What can hang from each mark
U: D W
V: D
D: S U V
J: Y
S: Y
W: S U
Y: J
P: V

Each row was made from one small tree. The marks that hang from a mark follow it in brackets, in alphabetical order. Every link used is in the known rows. Write each row's tree.
Known rows
P{V{D{S}}}: [-12.4  -7.7 -16.7  10.8 -10.3   7.7  -9.4   3.1  11.0  -3.4 -25.2  15.3
 -16.6  34.3  -4.6 -38.4  13.4  26.7   4.4]
S{Y{J}}: [-18.7   8.0 -15.8  42.6   5.0 -22.9   3.7   5.7 -18.0  16.5  30.6 -20.5
  -3.2 -15.1   0.9  30.8  -8.1   9.9  -3.7]
J{Y}: [-21.1   1.7 -12.1  38.3   7.1 -19.4   1.1  -1.5  -3.5  -7.5  -0.2  -9.6
  -5.5 -12.4   5.5  12.0   0.4  38.3   1.5]
W{U}: [ -1.6   6.6  -5.8   8.5   6.8 -11.6  10.1  -7.5  -8.1 -14.0  -5.0 -10.2
  -1.3  -9.3   9.2   1.1  -1.8  -1.3   9.2]
P{V{D{S{Y} U}}}: [-11.0 -14.0  -5.5   2.2 -16.3  10.8  -1.3   4.3   7.1  13.5  -6.5   6.4
 -12.3  42.9 -16.9 -37.8   3.7  -3.9 -21.9]
P{V}: [ -4.5  -1.0 -26.5  15.0   7.6  -4.3  -0.5  -8.5 -17.0  -2.4  -5.7  10.2
  -5.1  23.3   4.2 -18.3  -6.5  35.1   0.1]
V{D}: [-19.7  -8.6  -8.7  11.8  -3.0  -8.3   9.9   1.7  -5.2   2.4 -23.8  11.3
   0.3  21.3   1.0 -11.4  13.8  22.0   4.4]
U{D{V} W}: [ 18.0  -2.5  -3.4 -29.7   3.2  10.6  -0.8 -11.3   1.5   3.7 -18.0  15.6
  13.5  -6.7  16.0 -13.7   0.8  24.6   6.4]
V{D{S{Y{J}}}}: [-28.4   2.2  -4.8  38.3 -10.0  -9.5 -11.2  17.6   8.2  13.6   8.6 -12.5
 -13.2  -4.7  -9.8  13.6   8.9  -0.4   1.1]
D{S{Y} V}: [ 29.5  -4.8 -11.2  12.0  -1.5   0.5  12.0  15.7  -3.2  -3.3  28.6  -4.1
 -10.4 -24.6  -0.8  16.8 -10.7  21.4  10.9]
U{W}: [ 15.2  10.5   4.1  -0.5   5.0  -8.1  25.7  -6.0  -4.7  -1.0 -16.0  -1.6
  -1.1 -14.0  -9.8  -2.1  -3.6 -13.6  -4.0]
U{D W}: [  7.1   3.8  14.1 -11.7  -6.8  -1.8  11.4 -14.9   5.4   0.7 -22.0   4.5
   8.1 -11.4   7.8 -15.3   2.9  -6.9   4.7]
W{S{Y{J}} U}: [-18.2  17.4  -9.0  37.7  20.4 -21.4 -21.0  -6.4 -13.2  -3.5  45.0 -29.8
  -1.2 -28.0  -0.2  53.3  -5.0 -27.3  16.5]
W{S U{D}}: [ -3.8   5.8  15.6   2.1   6.0  -3.3 -15.5 -17.4   4.6 -27.7   6.7  -4.1
  12.0 -10.8  29.2  10.3   6.5  -9.1  38.4]
P{V{D{S{Y}}}}: [ -9.6  -7.7 -21.9  23.1 -10.5   5.6 -11.4   0.4   3.3  16.6   4.1   4.9
 -20.0  27.6  -9.9 -26.4   7.3  13.9   0.2]
W{U{D{V}}}: [ -1.8  -7.1 -14.6 -20.7   3.8   5.8 -17.1 -11.2  -2.0  -8.8  -4.5   6.0
  16.7  -1.8  34.6 -11.3   2.9  34.7  19.3]
D{S{Y{J}} U{W} V}: [ 14.5   7.3   8.9 -14.6   0.4   4.8   8.1  19.3   7.3  11.8  11.0 -10.0
  -3.0 -21.7 -19.1  13.5 -13.9 -22.4 -31.9]
P{V{D{S U}}}: [-14.0 -13.7   2.4  -9.4 -16.5  17.5   0.3   8.4  12.8  -6.4 -38.3  19.4
  -9.2  52.2 -10.1 -47.5   7.4  11.9 -17.8]
U{D}: [ -7.2  -4.4  10.5   7.2 -10.6  -8.8   5.2  -6.4  -0.6  -7.8  -8.6   7.1
   8.1   0.9  23.9  -9.6   1.9  27.2  17.2]
D{V}: [ 14.0  -5.7 -22.3  -4.3  11.5  -4.5  11.0   8.1 -18.6  -8.0  -2.6  12.0
   4.8  -1.7  12.5   8.9  -6.7  48.3  10.8]
W{S{Y{J}} U{D}}: [-27.3  11.9   3.7  27.4   9.7 -15.3 -34.5 -14.7  -3.2  -1.1  40.6 -24.3
   8.0 -25.6  20.1  39.7   0.2 -18.7  26.0]

Which tree is each row?
[ 21.3   4.1   6.8 -30.8  11.3  10.2  -9.2 -12.3   0.7 -14.2  -3.6  18.3
  13.7 -14.2  14.3  12.6   2.7   5.0  25.2]	U{D{V} W{S}}
[-29.1  -6.5  13.2  18.3 -19.3  -4.4   2.1  22.0   9.4  13.8   0.1  -8.7
  -3.0  14.3 -17.7   3.5   4.9 -12.5 -24.4]	V{D{S{Y{J}} U}}
[ -9.9 -11.0  27.1 -10.6 -19.6   5.9  21.4  19.1  17.7 -18.0 -35.0   9.9
  -2.7  21.9  -9.2 -23.7   9.5  -2.8 -12.9]	V{D{S U}}
[ 11.9  -1.6  28.2 -15.7 -20.0   8.4  24.0   7.5  18.2  13.7 -21.6  -1.6
  -7.8   2.1 -32.7 -19.9   4.0 -50.9 -29.7]	V{D{S{Y} U{W}}}
[  4.3  15.7  27.7   2.9 -10.5  -3.0  18.8  12.1  13.2   8.7   6.9 -21.8
  -8.8 -27.4 -26.7   9.2 -11.4 -51.9 -33.0]	D{S{Y{J}} U{W}}
[  0.3   4.7 -17.2  24.3   2.4  -6.4  -4.2  22.6  -2.8   3.1  33.7 -12.9
  -9.1 -28.7   0.8  32.3  -9.4  25.5   1.4]	D{S{Y{J}} V}
[ -5.6  -1.4   4.3 -28.4  10.3  13.4  -2.6 -14.1  -0.9   2.8 -37.6  22.7
   4.1  51.2 -20.6 -26.0   7.7 -23.9 -15.3]	P{V{D{U{W{S}}}}}
[ 10.9   8.6   1.6 -15.1  24.6   0.2  -3.0   5.1 -14.3   9.5  25.7  -6.8
   9.4 -14.9 -15.8  41.7 -15.5 -25.0 -19.7]	D{U{W{S{Y{J}}}} V}
[-14.9   6.6 -16.9   6.8  15.8  -4.0 -46.2  -9.4  -7.4   2.7  42.5 -13.9
  14.1 -21.3  26.6  42.1  -0.9   7.4  26.2]	W{S{Y{J}} U{D{V}}}
[  2.7  -4.4   4.2 -17.0 -13.6  15.8   2.6  -3.6  12.9  23.1 -19.1   4.9
 -12.8  32.3 -31.7 -46.4   4.1 -31.9 -35.1]	P{V{D{S{Y} U{W}}}}
[  2.5   3.9  10.1  14.1   5.8  -7.4 -17.6 -21.0  -2.8  -7.9  32.5 -15.1
   8.1 -20.2  22.2  19.7   2.4 -20.6  32.9]	W{S{Y} U{D}}
[-28.3 -16.4 -15.1  -9.6  -3.7   8.7  -0.4  -2.8  -8.8   9.7 -35.6  23.2
   4.8  66.9  -6.6 -46.9   6.5  27.4 -23.9]	P{V{D{U}}}
[ 23.9  -1.7   5.2 -42.5  10.3  11.0  26.2   2.8  -8.3  -0.6 -24.0  13.8
  14.3   5.6 -10.1  -9.4 -11.1   1.1 -24.9]	D{U{W} V}
[  6.3  -1.0  -4.0 -22.9  13.7   6.4 -24.3 -12.6  -2.5 -24.7   9.4   7.4
  16.7  -9.4  33.8  14.2   2.7  16.2  37.8]	W{S U{D{V}}}
[ 14.0  -2.8  -9.7 -10.3  14.3   3.9 -28.4 -16.0 -10.1  -5.9  36.0  -4.2
  12.1 -17.2  26.8  24.8  -0.5   7.2  33.3]	W{S{Y} U{D{V}}}
[ 33.6   1.0   7.6 -17.4  -8.3  14.1  -0.3  -1.3  16.0   8.6   8.7  -0.9
  -3.1 -30.7   5.8  -5.8  -1.8  -2.0   8.6]	U{D{S{Y} V} W}
[ 28.1   7.2  27.9  -9.6   9.7  -3.6  26.2  -5.3  -7.4  -1.0  13.5 -10.1
   3.5 -14.5 -23.1  21.7 -12.9 -61.1 -12.8]	D{U{W{S{Y}}}}
[ 35.3  -1.0  19.8 -44.0  -3.5  14.7  28.6  14.7  12.8 -16.1 -23.5  11.7
   0.1  -9.5 -16.6 -12.4 -11.6 -14.6 -21.6]	D{S U{W} V}
[ -1.8  -5.2   3.1  26.7 -15.3  -4.1   8.9  10.8   8.4   6.6   2.8  -3.5
 -15.1  -0.4 -11.3  -5.1   9.4  -2.3   7.0]	V{D{S{Y}}}
